Each row was made from one small tree. The marks that hang from a mark follow it in brackets, in alphabetical order. Every link used is in the known rows. Write each row's tree.
Known rows:
bemavib[gabovo[lodeto[motem]] netipek zote]: [-0.16, -1.45, -0.28, -1.94,  1.99, -0.02, -0.40, -3.43, -2.19, -0.73,
 -1.92, -0.16,  1.14, -0.72, -0.76, -0.40, -0.60, -1.40, -1.55, -2.27,
  1.04,  1.37, -2.16, -2.20]
gabovo[konosil lodeto[gutef motem]]: [ 2.71,  1.02, -2.35,  1.25, -0.80,  1.06,  4.47, -6.04, -2.56,  1.18,
 -2.64, -1.64,  3.96,  0.21, -3.83, -0.39,  1.51, -1.16, -1.12, -2.45,
 -1.24,  0.71, -2.44, -4.84]
lodeto[gabovo[konosil] motem]: [ 1.87, -0.53, -0.07, -0.69, -3.43,  0.22,  6.03, -2.64, -2.45, -0.70,
 -0.86, -0.31,  0.63,  0.79, -5.32,  1.32, -1.42,  0.12, -3.97, -0.60,
 -0.20,  0.78, -1.16, -3.67]
lekog[pupumon]: [-2.12,  3.98,  0.32, -1.68, -1.43,  2.65,  1.36, -5.13, -0.12, -0.58,
 -0.09,  1.35, -1.90,  0.92, -3.33,  0.97, -4.31,  1.24, -1.11, -0.19,
  0.62, -0.53, -3.40, -1.32]
gutef[zeda]: [ 2.75,  3.47, -1.34, -2.75, -0.21,  2.61,  1.02, -4.09,  2.33,  1.33,
 -0.20,  1.62, -0.71, -1.20, -4.27, -1.10, -4.32, -2.77, -0.81, -1.79,
 -0.31,  0.71, -2.66, -1.45]
bemavib[gabovo netipek]: [ 0.39,  0.66, -0.39, -4.26,  0.52,  1.79,  0.98, -3.89,  1.37, -0.24,
  0.04,  0.11, -2.17, -0.55, -0.89, -0.63, -2.61,  2.26,  0.25, -1.53,
  0.99,  0.12, -3.45, -2.52]
gabovo[konosil lodeto[gutef[zeda zuvog]]]: [ 5.33,  3.52, -4.56,  0.16,  0.21,  2.70, -1.12, -4.60, -0.59,  2.83,
 -4.26,  1.57,  1.50,  1.03, -4.09, -1.68, -1.94, -4.07,  0.75, -4.02,
 -3.80,  2.18, -3.37, -4.07]
lodeto[gabovo]: [ 2.67,  2.04, -0.17, -2.50, -1.43,  1.76,  0.91, -4.73,  0.47,  0.17,
  0.06,  1.42, -2.10, -0.79, -4.43, -0.08, -3.09,  0.00, -1.28, -0.23,
  0.59,  1.86, -0.83, -2.12]
lekog[pupumon revu[netipek[bemavib[gabovo zote]]]]: [-3.22,  4.02, -1.91, -3.94, -0.13,  0.89, -1.67, -1.27, -2.34,  1.30,
 -0.91,  0.95, -3.35,  3.93, -2.12, -3.11, -5.32,  3.30,  2.11, -0.48,
  0.70, -3.79, -2.98, -5.34]
gutef[zuvog]: [-0.07,  4.12, -0.46, -2.96,  0.82,  2.07,  0.39, -4.50,  0.81, -0.24,
 -2.21,  3.87, -0.89, -1.16, -3.36,  1.35, -3.08, -0.73,  0.32, -3.04,
 -2.23,  0.52, -1.83, -1.67]
netipek[bemavib[gabovo[lodeto] zote]]: [ 1.86, -0.22, -3.29, -2.03,  1.45,  2.25, -5.10, -2.70, -1.23,  1.97,
 -3.29,  2.86,  1.33, -1.81, -3.30, -1.59, -1.44, -1.84,  0.23, -1.07,
  0.99,  1.07, -0.71, -4.41]
netipek[bemavib]: [ 1.82,  2.83, -2.04, -3.29, -0.47,  3.00,  0.48, -3.45,  1.30,  0.85,
 -0.90,  2.23,  1.34, -2.78, -4.75, -0.31, -1.77, -0.42,  1.34, -1.96,
 -0.44, -0.22, -1.50, -3.60]
gabovo[konosil lodeto[gutef[zeda zuvog] motem]]: [ 3.58,  3.48, -3.21,  1.67, -0.51,  0.84,  1.71, -4.27, -2.54,  2.08,
 -4.16,  0.83,  3.25,  1.17, -4.28, -0.86,  0.04, -3.90, -0.76, -4.83,
 -3.77,  1.52, -2.61, -4.29]
bemavib[gabovo[konosil lodeto]]: [ 2.33, -1.59, -2.25, -0.46, -0.27,  2.78,  0.97, -4.70, -1.82,  1.19,
 -2.64,  1.09,  0.04,  0.08, -3.50, -0.44, -1.70, -0.25, -2.92, -0.20,
  1.32,  2.11, -2.64, -4.91]
bemavib[gabovo[konosil lodeto[motem]] netipek zote]: [ 0.78, -4.26, -1.33, -1.54,  0.61,  0.53,  2.17, -1.77, -3.52, -0.98,
 -3.05, -1.31,  2.02,  0.77, -1.60, -0.42, -0.63, -1.19, -2.57, -2.03,
  0.12,  1.02, -2.86, -3.76]
revu[netipek[bemavib]]: [ 2.99,  4.18, -3.09, -5.35,  0.76,  1.79,  0.82, -1.75,  0.96,  0.82,
  0.24,  1.52, -0.37, -1.60, -4.51, -0.35, -1.71, -0.11,  3.69, -1.97,
 -2.23, -0.19, -2.02, -5.30]
lekog[pupumon revu[netipek[bemavib[gabovo]]]]: [-2.86,  5.82, -1.43, -3.26, -1.02,  1.37,  0.35, -3.39, -1.87,  1.68,
  0.63,  1.15, -3.50,  3.22, -2.62, -2.91, -3.96,  5.13,  2.37, -0.14,
  1.22, -3.23, -3.24, -6.01]
lodeto[gabovo gutef[zeda zuvog] motem]: [ 2.93,  6.41, -1.32,  0.18, -2.20, -1.11,  0.24, -3.47, -0.76,  1.96,
 -1.77,  1.48, -0.52,  1.09, -4.00, -0.27, -1.55, -1.74, -0.07, -4.02,
 -3.10,  1.06, -0.78, -2.55]
bemavib[netipek zote]: [ 0.98, -0.47, -0.83, -5.60,  1.62,  2.03,  0.33, -2.71,  1.34, -1.18,
 -1.15, -0.15, -0.12, -1.07, -1.81, -0.77, -4.20, -1.53,  1.04, -2.50,
 -1.20, -0.22, -3.26, -0.75]
zuvog[gutef[zeda]]: [ 3.00,  3.69, -3.18, -2.92, -0.95,  2.31,  1.87, -4.80,  3.60,  2.10,
  0.69, -0.08, -2.05, -1.52, -4.23, -1.67, -3.89, -3.10, -0.59, -2.63,
 -0.68,  0.28, -2.80, -2.79]
gabovo[konosil]: [ 1.79, -0.39, -1.46, -2.60, -1.19,  2.90,  4.41, -3.30,  0.25, -0.08,
 -1.51,  0.28,  0.42, -0.18, -4.51,  0.56, -3.33, -0.39, -1.83, -0.95,
 -0.69, -0.03, -3.08, -3.31]

Write each row's tree:
[ 1.78, -2.60, -2.54, -0.60,  0.06, -0.18,  1.39, -2.79, -3.54,  0.61,
 -3.62, -3.02,  2.24,  1.72, -0.80, -1.63,  0.68, -0.35, -0.69, -2.77,
 -0.86,  0.20, -3.46, -4.89]
bemavib[gabovo[konosil lodeto[gutef motem]] netipek zote]
[ 6.22,  1.59, -4.38,  0.14, -0.66,  3.03,  0.52, -5.22, -0.15,  3.10,
 -2.50, -0.87,  1.96,  0.67, -4.44, -2.57, -1.98, -3.50,  0.04, -2.20,
 -1.56,  1.94, -3.71, -4.44]
gabovo[konosil lodeto[gutef[zeda]]]
[ 1.37, -2.16, -1.50, -3.64, -1.13,  2.24,  3.23, -2.18, -0.24, -0.39,
 -1.11, -1.09, -1.34,  0.70, -1.75, -0.18, -2.74,  2.34, -1.00, -1.23,
  0.12, -0.20, -4.43, -3.94]
bemavib[gabovo[konosil] netipek]
[ 3.02, -2.88, -4.45, -1.70,  0.08,  2.88, -2.94, -0.82, -2.65,  1.80,
 -4.54,  1.67,  2.28, -0.65, -4.05, -1.30, -1.57, -1.94, -1.13, -0.78,
  0.21,  0.93, -1.54, -5.97]
netipek[bemavib[gabovo[konosil lodeto] zote]]
[ 2.51, -1.24, -4.21, -1.85,  1.78,  1.27, -3.30, -2.65, -2.26,  1.11,
 -5.52,  0.15,  0.31,  2.20, -0.45, -1.69, -1.48, -0.78,  1.68, -3.91,
 -3.30,  0.80, -3.83, -4.35]
bemavib[gabovo[konosil lodeto[gutef[zuvog]]] netipek zote]
[ 1.63, -0.61, -1.11,  0.44, -0.40,  1.60,  5.10, -4.89, -2.89, -0.43,
 -2.13,  0.03,  3.44, -0.89, -4.71,  0.77,  0.18, -2.32, -3.22, -1.60,
 -0.25,  1.63, -1.98, -4.07]
gabovo[konosil lodeto[motem]]
[ 0.93, -3.93, -1.83, -4.64, -0.22,  1.80,  1.22, -0.16, -0.60, -0.58,
 -2.67, -1.06, -1.15,  1.34, -1.32, -0.51, -4.08,  0.44, -1.10, -1.28,
 -0.47, -0.72, -4.16, -3.25]
bemavib[gabovo[konosil] netipek zote]
[ 1.14,  5.54, -0.33,  0.01, -1.85, -1.21,  1.24, -4.89, -1.43,  0.73,
 -2.12,  1.59, -0.11,  0.75, -3.29,  0.80, -0.07,  0.56,  0.01, -3.54,
 -2.53,  0.33, -0.53, -2.90]
lodeto[gabovo gutef[zuvog] motem]
[ 0.51,  1.58, -1.80,  0.19, -0.24,  1.00, -0.27, -4.33, -2.36,  1.41,
 -1.69,  2.34,  2.67, -2.45, -3.64, -0.06,  1.89, -0.11, -1.15, -1.66,
  1.59,  1.23, -0.28, -5.43]
netipek[bemavib[gabovo[lodeto[motem]]]]
[ 4.80,  1.99, -2.31,  0.49, -4.33, -0.29,  4.48, -2.34, -1.63,  2.10,
 -1.17, -2.20,  0.79,  2.16, -5.10, -0.95, -1.47, -1.25, -2.14, -1.70,
 -1.48,  0.54, -2.03, -4.49]
lodeto[gabovo[konosil] gutef[zeda] motem]
[ 4.63,  0.90, -2.44, -1.15, -2.97,  1.61,  2.49, -3.88, -0.82,  1.60,
 -1.56, -1.34, -0.58,  1.64, -4.40, -0.46, -2.24,  1.22, -0.36, -0.60,
 -1.28,  0.36, -2.29, -4.52]
lodeto[gabovo[konosil] gutef]
[-0.08, -1.20, -0.63, -4.87,  1.06,  1.35, -0.98, -1.93,  0.84, -0.43,
 -1.45,  0.18, -1.87, -0.23, -0.68, -0.81, -3.93,  0.58,  0.00, -1.65,
  0.41, -0.43, -3.13, -1.74]
bemavib[gabovo netipek zote]
[ 1.49, -2.47, -3.55, -3.27, -1.52,  2.15, -0.67,  1.16, -1.10,  1.34,
 -3.76,  1.25,  1.08,  0.31, -3.80, -0.61, -2.93, -0.15, -1.14, -0.67,
 -0.27, -1.45, -2.08, -5.65]
netipek[bemavib[gabovo[konosil] zote]]
[ 2.19,  3.55, -2.47, -1.52,  2.21,  1.48, -3.53, -6.35, -0.42,  1.55,
 -2.97,  1.44, -0.88,  0.12, -0.04, -1.47,  0.02,  1.09,  3.09, -4.22,
 -1.80,  1.66, -3.28, -3.50]
bemavib[gabovo[lodeto[gutef[zuvog]]] netipek]
[ 1.92,  0.29, -1.08, -2.55,  1.92,  2.48, -1.29, -5.97,  0.04,  0.25,
 -0.62,  0.67, -0.89, -1.36, -1.25, -1.21, -1.20,  0.44,  0.37, -1.56,
  1.50,  2.35, -3.01, -2.95]
bemavib[gabovo[lodeto] netipek]
[ 1.83,  3.83, -1.19,  0.88,  0.48,  0.65,  2.33, -7.90, -1.40,  1.28,
 -1.46, -0.32,  2.88, -1.20, -3.11, -0.47,  1.63, -1.17, -0.08, -2.79,
 -0.29,  1.09, -1.64, -3.51]
gabovo[lodeto[gutef motem]]
[ 3.63,  2.48, -3.67, -0.10,  0.54,  2.55,  0.04, -5.89, -1.62,  1.69,
 -4.53,  1.49,  1.81,  0.62, -3.45, -0.42, -0.64, -1.75,  1.11, -3.42,
 -3.43,  1.70, -2.90, -4.35]
gabovo[konosil lodeto[gutef[zuvog]]]
[ 5.78, -0.48, -6.51, -0.45, -0.82,  2.31, -4.53, -0.89, -1.52,  4.47,
 -4.78,  0.05,  2.30,  1.09, -3.83, -3.70, -1.57, -3.11,  0.53, -2.05,
 -1.00,  0.50, -2.58, -6.44]
netipek[bemavib[gabovo[konosil lodeto[gutef[zeda]]] zote]]
[ 3.30, -1.25, -3.83, -0.70, -0.87,  3.38, -0.71, -2.91, -2.02,  1.98,
 -3.03,  1.63,  1.83, -1.06, -4.35, -1.06, -0.21, -0.09, -1.01, -0.70,
  0.77,  1.41, -1.89, -6.63]
netipek[bemavib[gabovo[konosil lodeto]]]
[-0.10,  1.65, -1.65, -0.94,  2.31, -0.98, -2.65, -3.85, -2.58,  0.50,
 -4.23,  0.80,  1.02,  0.67,  0.20, -0.82,  0.78, -0.79,  1.33, -5.03,
 -2.43,  0.54, -2.34, -2.95]
bemavib[gabovo[lodeto[gutef[zuvog] motem]] netipek zote]
[ 3.02,  0.83, -4.14, -4.34, -1.19,  1.53,  1.82,  0.88, -1.00,  1.56,
 -1.18,  0.50, -0.96,  0.70, -4.06, -0.10, -1.77,  1.76,  1.31, -0.78,
 -1.68, -0.77, -2.86, -7.77]
revu[netipek[bemavib[gabovo[konosil]]]]
[ 2.06,  2.80, -1.58,  0.50, -3.09, -0.70,  3.64, -2.91, -3.04,  0.71,
 -3.21,  0.30,  0.71,  2.19, -3.94,  1.13, -0.09,  0.53, -1.03, -3.21,
 -3.53,  0.07, -1.33, -4.61]
lodeto[gabovo[konosil] gutef[zuvog] motem]
[ 4.11, -1.36, -5.62, -0.74, -0.50,  2.22, -3.31, -2.00, -2.32,  3.27,
 -5.02,  0.04,  2.47,  0.57, -2.98, -2.32, -0.21, -0.91,  0.93, -1.52,
 -0.76, -0.18, -2.15, -6.72]
netipek[bemavib[gabovo[konosil lodeto[gutef]] zote]]
[ 3.57,  4.75, -1.97,  1.13,  0.15,  0.76,  1.15, -6.69, -0.39,  2.47,
 -1.29, -0.43,  2.64, -0.78, -3.78, -1.88,  0.25, -3.46,  0.00, -3.34,
 -0.56,  1.66, -2.08, -2.93]
gabovo[lodeto[gutef[zeda] motem]]
[ 1.26,  2.04, -1.10, -0.15,  0.69, -0.23,  1.20, -6.48, -1.54,  1.07,
 -1.01, -1.76,  1.36, -0.23, -0.36, -1.46,  2.02,  1.57,  1.02, -2.99,
  0.51,  0.90, -2.91, -4.11]
bemavib[gabovo[lodeto[gutef motem]] netipek]
[ 0.72, -2.68, -1.84, -2.86, -0.90,  1.59,  0.90, -0.61, -0.95,  0.55,
 -3.42,  0.56, -0.95,  1.33, -2.74,  0.01, -4.39, -0.12, -2.99, -0.19,
  0.23, -0.85, -2.63, -3.80]
bemavib[gabovo[konosil] zote]
[ 2.70, -0.05, -2.79, -2.48,  2.28,  1.33, -3.90, -5.00, -0.28,  1.56,
 -2.66, -0.97, -0.17,  0.24,  0.11, -2.78, -1.39, -0.22,  2.04, -2.42,
  0.06,  0.79, -3.32, -3.09]
bemavib[gabovo[lodeto[gutef]] netipek zote]
